Each row was made from one path, in order. Every step used is in the known rows, and no mark comes twice. Write each row's path.
Known rows
tezu, savit, pite: [ 10.5   2.2  -6.7  41.5  -5.6 -20.0  21.5   4.4 -14.8   4.3   7.3  -0.3
 -17.2   8.0 -18.2   1.7  22.2  29.4  13.6 -19.2  -5.5   4.2  -9.5  20.1
 -11.8  -7.0  -8.6  -0.9   5.3]
tezu, savit, semizi: [ 17.3   3.4   1.1  41.6 -14.4 -24.8  16.1   4.3  -5.6  -7.9  10.1   3.9
 -18.3   6.7 -19.5   3.8 -30.5  24.4  -7.4  -5.0  -3.3  -3.2  -9.3  10.6
   8.0  -4.9   2.1  -4.5  -1.4]
mufe, kunorul, tovavas, lisol, pulete, pite: [-16.8 -15.4   4.7  22.2  18.2  10.6  -8.0 -23.0 -24.5 -17.8  21.3   4.9
 -21.7 -15.6  -5.9  15.0  18.7  36.3  16.3  50.1  -2.4 -18.4  -9.6   8.4
  45.7 -11.0  -6.6  -8.5  32.7]
semizi, savit, pite, pulete: [ -7.8  -4.4  -0.2  26.9 -19.6 -12.2  -0.5  -3.6 -16.1   3.6   3.8  14.0
 -10.3 -33.7 -15.7 -12.3  35.5  40.1  23.0 -20.6   2.7  -9.7  -8.7  16.7
  -9.5  -3.6  -1.7  -4.2  -6.1]
semizi, savit, pite: [  4.8  -5.8  -6.1  37.7 -10.2 -19.9   4.9  -7.5 -23.7   0.1   6.2  -0.3
 -16.2  -1.2 -16.8 -18.1  24.4  34.5  14.4 -27.3  -1.5   5.7  -8.7  16.2
 -15.1   0.1  -4.6  -0.7   6.1]
semizi, savit, pite, pulete, mufe, kunorul, tovavas, lisol: [-21.0  -0.4  -7.4  53.5  -1.8  -4.0 -11.1  -0.8 -29.2   3.6 -13.9  -5.4
 -12.8 -26.0 -27.6   1.1  36.1  34.1  14.7  50.1 -12.4 -21.3 -14.8  18.3
  29.5   2.5  -5.2  -1.9  28.5]
fikap, pulete, mufe: [-10.4  15.9  -1.2  10.8   5.3   4.3  -9.3  15.1  11.5   5.6 -26.1  10.8
  -6.4   7.3  -6.6  12.7   6.4   9.0  20.3  -8.1  -7.2  -0.3  19.4   3.1
  12.8  -0.2   4.3  15.5  10.0]
savit, pite: [  5.4   1.5  -5.2 -11.1   1.4 -15.6   8.1 -17.2  -8.4  -0.8   6.4   1.9
  -8.7  -2.0 -14.3   8.9  14.6  22.0  14.9  -9.9  -3.1   1.3 -12.1  16.4
 -15.9   0.7  -2.1   0.2  13.7]
fikap, pulete, pite, savit: [-19.9 -11.7   4.1  55.2 -29.1   0.4  -4.6  -5.1 -19.8  -0.4  12.5   9.8
 -11.7 -19.4  11.1   1.9  29.6  46.3  23.7 -10.5   6.2  -6.4  18.3   6.1
  18.3  -6.9   2.7  -2.5  -2.9]
lisol, tovavas: [ -1.6   8.5 -19.4  17.0  19.8   7.3  -1.1 -14.0  -6.0   1.3  28.4  10.8
  -2.6  -6.7  -3.5   0.6   3.3  -7.8   3.8  -6.9   0.4   8.8   6.6   4.7
  -6.1  -2.9  -0.5  -5.9  -6.3]
kunorul, mufe, pulete, pite: [-16.8   7.8   3.6  21.4   3.4   0.4  -6.2   8.8 -15.8   0.3   1.8  14.2
 -10.9   0.7   6.6   2.0  25.7  48.2  10.2  38.9   3.0   6.6 -12.2   5.0
  31.1 -10.2   2.2  13.5  15.3]
fikap, pulete, mufe, kunorul, tovavas, lisol: [-18.4   6.5  -4.3  25.3  13.3   7.3 -14.2   6.6 -12.0   1.2 -17.0  -1.9
  -4.2 -14.8 -14.1  16.5  12.1  14.9  14.1  61.2  -9.2 -23.6   2.1  11.9
  29.8   4.4  -1.7   2.1  25.1]
fikap, pulete: [ -2.9   5.5   3.1  -6.5   6.1   3.5  -6.8  12.1   7.8   0.0  -0.8  20.1
   0.9  -9.9   3.8   8.7  -3.4  12.8  23.7  -8.1   7.0 -11.8  23.3   7.1
 -11.8   0.3   3.5   3.7 -12.8]
tovavas, lisol, savit, pite, sosuk: [ -8.9 -14.8  -9.0   6.0 -12.6 -13.3   9.3 -17.2  -3.2  -9.2  31.1 -15.6
  10.4 -28.4 -23.3   6.2  35.7  20.8   5.3  15.9  -3.8  -5.0 -15.2  19.1
  -2.6   0.8  -7.3  -1.4  15.3]
kunorul, mufe: [-14.3  24.3  -7.2  25.9 -10.3  -2.5  -4.4  13.0   2.6  -8.4 -11.5  -1.1
  -2.4   7.8  15.9  -4.5   2.3  20.5   2.4  15.5  -9.9  13.7  -4.1   2.1
  -6.0 -13.4   3.6  15.8  -1.8]
semizi, savit, pite, pulete, mufe: [-14.3   7.7  -5.0  38.1 -14.4  -7.9  -4.2   2.8  -6.4   9.0 -22.8   6.2
 -14.5 -11.2 -22.0  -4.4  38.2  30.5  19.2 -19.3 -11.5   1.7  -6.3  11.1
  15.4  -4.2  -0.1   9.4  14.6]
pite, pulete, lisol: [-22.3 -12.0  13.4 -14.0  -1.6   1.6 -12.6   2.4   5.8  -1.6   3.9   5.7
   0.5 -16.6   3.1   7.6  33.3   3.3  13.7  28.8  -5.8 -19.1  -1.0   1.0
  34.2 -12.1   1.5  -6.7  22.9]
tezu, savit, pite, pulete: [ -3.3   1.9  -1.3  30.1 -14.9 -12.3  13.3   6.4  -7.3   6.5   4.3  13.9
 -10.1 -26.4 -17.1   4.7  35.4  35.7  22.6 -14.0  -1.4 -11.3  -9.8  20.4
  -7.3  -8.5  -4.0  -3.8  -7.2]
pulete, mufe, kunorul, tovavas, lisol, savit, pite, sosuk: [-18.6  -4.5 -17.8  35.9  -8.3  -7.2   5.9  -9.5 -10.4   1.9  16.1 -13.3
   7.2 -27.0 -37.9  13.7  46.6  35.7  11.8  37.2 -21.9  -8.4 -24.5  19.4
   9.3   2.0  -9.4   3.2  24.8]
mufe, kunorul, tovavas: [-10.1  12.2 -14.3  40.4   8.3  10.0  -4.3   8.9 -17.2  10.4  -4.7   8.5
   0.0 -12.4 -14.9   7.4  10.4  29.9  10.8  37.9 -16.8 -14.1 -17.7   2.2
   0.0   0.9  -5.7  -1.7  -0.4]
mufe, kunorul: [  0.3  -5.4   6.7  19.4   5.5   7.1   3.3   4.3 -10.8  28.1  -3.3   3.6
   5.5  -8.3 -11.5   8.6   1.1  16.8   6.8  31.9 -17.5 -13.8 -20.9   2.4
   7.6  10.2   3.0  -7.7   4.2]
tezu, savit: [  4.9   2.4  -0.9  63.9  -9.2  -4.8  17.5  25.6  -6.8   7.8   2.7  -3.3
 -10.1  11.5  -5.4  -8.6  10.1   9.2  -2.1 -11.7  -2.8   3.3   2.6   5.0
   4.7  -8.7  -7.9  -0.1 -10.7]
fikap, pulete, lisol, savit: [ -7.8  -7.7   7.2  41.8  29.8   1.9  -8.9  -3.9  -4.9 -10.4  39.7   3.9
 -10.2  10.8  -4.9  -2.6  25.4  23.4  12.8   1.4  -5.6  -0.2  21.0   8.7
  24.7 -20.5  -2.6  -7.2  20.2]
semizi, savit, tezu: [  7.4  -8.9   3.0  52.9 -45.8  -7.1  -6.8   6.1   2.8   3.0   6.0   2.0
 -15.3   4.9  -1.1 -20.3 -22.9  17.9  -2.5 -18.8  -3.3   0.5 -10.3  14.4
  10.5  -1.4   6.2   3.7   2.9]
lisol, pulete, mufe, kunorul, tovavas: [-15.6  18.3 -15.3  58.6  15.8  14.1  -8.5  10.0  -9.6   7.9  -9.0  11.1
 -11.5  -7.2 -22.1  13.9  17.0  36.1  14.5  45.6 -22.3  -9.2 -15.0   3.3
  14.6  -5.6  -4.2   3.7  12.8]
pulete, mufe, kunorul, tovavas, lisol, savit, semizi: [  4.3   3.1  -4.7  58.3  16.7 -16.8  -3.7 -24.3 -19.4 -14.7  22.2  -5.1
 -20.4   1.5 -38.0   9.7 -16.9  40.7  -8.8  37.3 -16.1  -6.6 -15.2  17.0
  36.2  -5.2   3.2  -7.1  33.8]
kunorul, tovavas: [-10.1  16.7 -19.5  26.6   2.8   4.4  -7.7   5.1  -8.7 -11.8  -2.9   5.8
  -4.4  -5.3  -7.0   0.3   9.8  16.3   4.8  12.3  -2.6  -3.8  -0.5   0.5
  -5.7  -7.2  -8.1   4.5  -2.8]

Write each row's path
[-17.4  11.0  -7.1  28.5  16.9   6.9 -13.3  -0.7   3.9 -15.6  -7.3  -3.4
 -20.5   0.4 -15.2  12.9  16.3   8.2   4.6  45.5  -5.6  -1.8   5.4   6.8
  35.0 -10.5  -3.3   8.2  31.8]
kunorul, tovavas, lisol, pulete, mufe
[-10.9  12.9  -5.5  40.8 -11.1  -9.4   6.5   9.7  -0.3  11.7 -22.1   5.8
 -14.6  -5.8 -23.5   9.0  36.8  26.4  18.7 -13.7 -14.4   0.2  -6.8  13.2
  16.9  -8.2  -1.5   9.4  13.7]
tezu, savit, pite, pulete, mufe
[-12.4   2.5  -7.5  11.6  34.7   7.8 -10.5   0.7  -3.1  10.8  36.0  16.2
  -3.9  -5.8  -5.2   8.4  29.2   1.9   6.1  47.7   1.5   1.1   1.9   7.6
  23.6  -5.9   2.2  -6.3  17.3]
mufe, pulete, lisol, tovavas
[ -5.7  -0.3  -9.6  60.5  24.7   0.6  -6.8 -15.5 -22.5 -23.5  34.8 -13.9
 -12.7   0.7 -15.2 -10.3  19.6  18.9  -8.9  23.2   0.7   2.2   7.9  12.7
  22.3 -15.0 -10.3  -6.9  19.3]
kunorul, tovavas, lisol, savit
[-16.9  -4.7 -12.2  31.4  12.9  -1.4  -8.3 -15.9 -14.8   0.1  35.0  14.9
 -11.8 -20.7  -9.7  -5.4  43.4  13.3  22.1  -0.8  -4.9  -3.3   1.8  13.5
  13.1 -12.5  -1.5 -12.0  13.2]
semizi, savit, pite, pulete, lisol, tovavas
[-12.2  -3.0   0.6  26.7  23.3  11.2  -9.9  -5.0  -8.5 -13.0  21.4   3.8
 -15.1 -23.6 -11.0  14.4   9.2  22.9   6.9  74.4  -0.9 -19.9  -5.4  13.2
  20.8  -7.4  -4.3  -9.6  18.4]
mufe, kunorul, tovavas, lisol, pulete
[  0.5  -7.9  -1.8  26.2  22.6 -16.6   3.7 -25.4 -15.0  -9.8  38.1  -4.8
 -16.9  11.9 -19.5   2.4  37.3  33.7  12.9  -3.6 -12.6   7.9  -6.7  19.7
   9.9 -16.4  -5.7  -7.5  36.5]
pulete, lisol, savit, pite
[  3.0  -3.4   1.1  37.4 -32.9 -23.8   2.2 -14.2  -7.6  -6.6  16.7   2.7
 -12.8 -15.7 -10.9   6.2 -19.3  36.6  -5.9   7.9   0.3  -4.4  -6.9  11.1
   5.2   0.3  10.4  -7.9  -0.4]
pite, savit, semizi
[-11.7   2.6  -8.0  31.0   6.6  -7.8  -3.4 -19.8 -18.8 -13.7  24.6   7.9
 -12.1 -34.7 -23.5   2.4  41.1  45.4  19.1   8.6   0.4 -12.1  -6.4  25.3
   3.7 -14.2  -6.4  -7.6  12.6]
kunorul, tovavas, lisol, savit, pite, pulete
[  2.6  -6.8   8.4  26.4   7.9 -19.1  -4.0 -24.0  -5.0 -19.9  40.0   6.5
 -17.2  -4.7 -22.4   5.1  -6.7  34.8  -2.1  11.0  -6.7  -7.6  -8.0  12.4
  30.3 -17.1   6.3 -13.5  23.6]
pite, pulete, lisol, savit, semizi
[-13.4   1.0 -13.2  34.5  16.9  -1.7   1.6  -7.6  -9.4   3.0  35.1  15.1
 -11.8 -14.7 -10.4   6.7  42.5  11.8  21.3   5.0  -6.4  -4.5   1.5  16.1
  15.6 -16.7  -3.9 -11.4  12.9]
tezu, savit, pite, pulete, lisol, tovavas
[ -5.7   4.0   3.2  33.8   5.7   7.4   0.4   8.2  -5.7  32.3 -23.3  -1.2
   0.4   4.2 -19.7  13.9   9.1  16.1   7.0  28.9 -27.0  -6.3 -19.4  -0.1
  25.5   9.6   4.7   1.9  19.7]
pulete, mufe, kunorul
[-22.8 -23.6   3.0 -15.2 -18.4   4.3  -0.2 -14.2   2.5 -19.5  21.9  -6.1
   5.8 -35.8  -2.9  14.4  27.3  11.5   9.3  36.1   3.7 -17.5  -9.2   3.7
  28.7  -3.0  -5.2  -0.7  17.0]
tovavas, lisol, pulete, pite, sosuk
[-11.7 -20.8  10.4   1.1  13.1   5.2  -6.3 -27.7 -15.6 -26.3  23.9   1.2
 -22.0  -8.4   3.3  10.6  14.6  19.0  10.4  27.9  10.9 -10.0   1.6   6.6
  45.1 -12.9  -2.8  -7.1  32.5]
tovavas, lisol, pulete, pite
[-10.3  -4.4   9.0  32.6  18.0  10.2  -3.9   2.2  -4.6  20.5  -7.9  -1.7
  -9.1  -6.5 -20.7  18.9   9.6  17.1   7.7  62.1 -20.7 -12.7 -15.8   7.4
  37.8   4.3   4.5  -3.0  31.1]
tovavas, lisol, pulete, mufe, kunorul
[-13.4  -7.8  15.1  -8.0  17.9  -0.4 -11.9  18.9   3.5  12.4   9.6   6.3
  -1.7   0.4  -2.3   8.7  33.8  11.6   3.8  69.0   0.4  -9.5  -6.4   4.3
  37.7  -3.0   3.0  -0.8  29.5]
mufe, pulete, lisol
[ -7.9   4.7   2.1  60.6  -4.0  -0.4  10.6  15.0 -11.8  37.7 -20.8   7.9
  -7.3 -11.9 -31.3  14.6  32.0  37.9  21.6  19.8 -30.1 -11.9 -25.3  13.1
  21.8   2.8   1.9  -0.3  13.9]
tezu, savit, pite, pulete, mufe, kunorul
[-11.7  24.6   0.6  26.0   3.9  -0.8  -8.3  34.3   2.8  13.6  -2.6  14.4
  -1.0  -4.5   3.1  -0.3  17.7  40.0  -0.1  63.9   3.5   8.2 -11.0   9.2
   1.2  -4.7   7.0  16.8  -3.0]
kunorul, mufe, pulete
[ -6.6  -6.5   1.6  18.4   5.7 -10.7   0.1 -22.1 -13.9  -7.8  26.4   4.9
  -9.7 -30.7 -20.9   1.9  36.6  35.7  16.3   2.4   2.4 -10.5  -5.9  24.8
   5.9 -11.0  -2.0  -9.9  13.5]
tovavas, lisol, savit, pite, pulete
[-12.3  -1.1 -12.1   7.5  24.8   6.7  -8.3 -14.8  -3.1  -2.0  32.4   5.9
  -4.6   0.2   0.7   5.7  20.5 -14.0   7.4  14.9  -6.9   2.5   7.0   2.9
  19.3  -9.6   0.0  -9.5  18.6]
pulete, lisol, tovavas
[-15.0  19.6 -17.0  51.5   7.5   9.9  -6.5  11.3 -13.7  15.0 -21.4   5.5
  -4.4  -1.8 -21.8  11.1  15.5  28.1  11.4  36.2 -25.7  -7.9 -16.7   1.0
  15.1   0.3  -4.7   5.9  13.0]
pulete, mufe, kunorul, tovavas
[-25.1  -0.8   2.3  76.9 -28.5  -2.6  -5.1  10.2 -21.5   8.7  12.1   6.8
 -12.7 -15.9   9.7  -4.0  42.7  62.2   7.8  35.9   4.8   7.6  -3.7   7.9
  26.7 -10.4   4.9   5.7   3.2]
kunorul, mufe, pulete, pite, savit
[-13.4  12.7  -4.5   7.8  -6.3  -6.4  -2.4  -3.5   4.7   7.4 -22.7   7.9
  -9.5 -11.3 -20.8  13.3  31.4  21.7  20.2  -6.6 -12.7  -1.2  -7.7  10.7
  14.3  -4.1   2.3   9.6  19.6]
savit, pite, pulete, mufe
[-17.2   2.9  -6.1  29.4  10.3   5.0 -10.8   0.5 -17.0   1.6 -16.9 -12.2
  -4.7  -9.3 -16.7  12.6  13.5   8.7   1.5  64.8 -13.4 -18.0  -9.5   8.4
  35.7   4.3  -3.9   0.4  30.8]
pulete, mufe, kunorul, tovavas, lisol
[-21.3  18.5 -15.2  51.2   2.5  12.6  -9.1  12.7 -11.8  15.8 -22.1  12.6
  -2.7 -18.5 -22.8  12.6  26.5  34.8  16.7  37.0 -23.3 -15.4 -17.5   2.6
  15.7  -1.3  -3.5   4.2   6.7]
pite, pulete, mufe, kunorul, tovavas
[-16.8  11.0  -1.5  14.0  -8.0   3.6  -7.6   6.9   8.4   8.4 -27.2   6.3
  -3.9  -9.9 -11.6   7.6  22.6   7.9   9.9  -0.8  -9.5  -2.2  -0.3   0.3
  23.7  -4.5   3.2   9.6  10.7]
pite, pulete, mufe
[-19.0  13.5 -12.6  41.8   8.3  -5.3  -7.6 -11.9 -10.3  -7.8  -4.7   0.3
 -17.3 -13.2 -29.6   8.4  43.8  35.4  15.4  10.4 -12.9  -1.5  -3.5  18.8
  27.7 -12.9  -4.3   6.6  29.6]
kunorul, tovavas, lisol, savit, pite, pulete, mufe
[ -6.8 -16.3   6.7  56.0 -52.8  -1.5  -5.7 -13.2   3.5  -4.4  27.8   7.9
 -23.9 -11.1   8.7   7.0  -6.3  42.2   9.2   4.9  -2.2  -4.2  -8.9  18.9
  29.4 -13.6   8.9  -2.3  15.7]
lisol, pulete, pite, savit, tezu
[ 11.8  -4.1   0.7  49.3 -18.2  -3.1  -2.0 -10.9   8.3  -4.7  34.1   1.4
 -14.4  12.4  -7.5  -4.4 -24.1  23.6  -6.1 -14.3  -7.9   7.4  -9.1  19.5
  14.6 -12.7   5.9  -0.6  14.6]
lisol, savit, tezu
[-11.7  -1.1  -4.6  41.4   9.8  -4.7  -1.5 -17.6 -25.8   0.3  22.9   9.6
  -9.7 -37.5 -29.3   7.7  43.3  54.3  22.4  23.2  -7.9 -19.4 -17.0  26.3
   7.0  -9.3  -4.9 -11.2  14.9]
mufe, kunorul, tovavas, lisol, savit, pite, pulete
[ -7.6   3.2   5.3  41.4  15.4  11.9  -1.3   7.4  -1.1  24.6  -7.7   6.4
  -8.5  -2.1 -20.1  17.3   9.8  23.5  11.5  42.2 -23.9  -6.1 -17.8   3.2
  26.4   2.4   5.1  -0.9  19.8]
lisol, pulete, mufe, kunorul
[ -1.6   3.5  -2.2  57.9  10.2 -14.7  -5.5 -22.8 -17.8 -13.1  21.2   1.6
 -19.3 -14.4 -39.5  10.6  -8.8  46.3  -2.5  37.5 -13.9 -13.7 -16.7  19.2
  37.9  -7.2   4.4  -9.0  27.9]
pite, pulete, mufe, kunorul, tovavas, lisol, savit, semizi
[  2.6   6.9  -2.7  54.6  18.2 -14.7  -7.8 -17.7 -15.9 -14.1  22.0   4.9
 -20.5  -3.4 -36.0  13.6 -19.3  48.0   2.9  32.3 -12.9 -12.1  -3.4  20.5
  31.0  -5.3   4.7  -5.3  27.2]
fikap, pulete, mufe, kunorul, tovavas, lisol, savit, semizi
[-18.2 -16.2   1.9  60.1 -32.2  -2.3  -0.5 -13.0 -23.1  -0.1  13.8  -2.8
 -12.4 -13.5   8.1  -3.4  31.6  37.0   8.3  -4.9   2.4   1.8   4.1   2.2
  26.2  -7.6  -0.2  -5.0   6.0]
pulete, pite, savit
[-15.9  -1.3 -12.6   2.1  20.0   1.1  -7.0 -21.1  -6.8  -0.8  34.0  16.5
  -7.1 -20.5  -8.4  12.0  38.1   5.6  22.1  10.0  -6.0  -6.7  -0.4  13.7
  12.6 -12.1   0.2 -11.1  18.4]
savit, pite, pulete, lisol, tovavas
[-20.0   4.7  -6.9  22.0   6.4  -1.1  -8.9  -6.9 -18.9   2.5 -14.5  -3.3
  -7.2 -27.4 -25.2  18.5  28.5  26.8  15.5  60.4 -14.4 -24.4 -16.9  18.6
  28.5   2.4  -3.0  -1.0  32.3]
savit, pite, pulete, mufe, kunorul, tovavas, lisol
[-19.1 -16.5   5.0  67.1 -23.4   2.2  -1.6 -14.4 -17.8  -7.8  29.2   4.1
 -21.1 -18.8   7.0   1.3  33.3  46.8  12.5   8.0   6.2   0.3   5.7   5.5
  25.9 -14.6   0.0  -8.5   5.6]
lisol, pulete, pite, savit
[-15.2 -13.0   0.8  64.1 -49.3  -0.9 -12.0 -15.6  -2.9 -16.1  27.3   2.3
 -26.7 -17.0   5.3   8.6  -1.0  44.6   7.3  29.5  -0.1 -11.7  -7.5  23.7
  38.7 -15.8   5.3  -2.5  25.4]
kunorul, tovavas, lisol, pulete, pite, savit, tezu
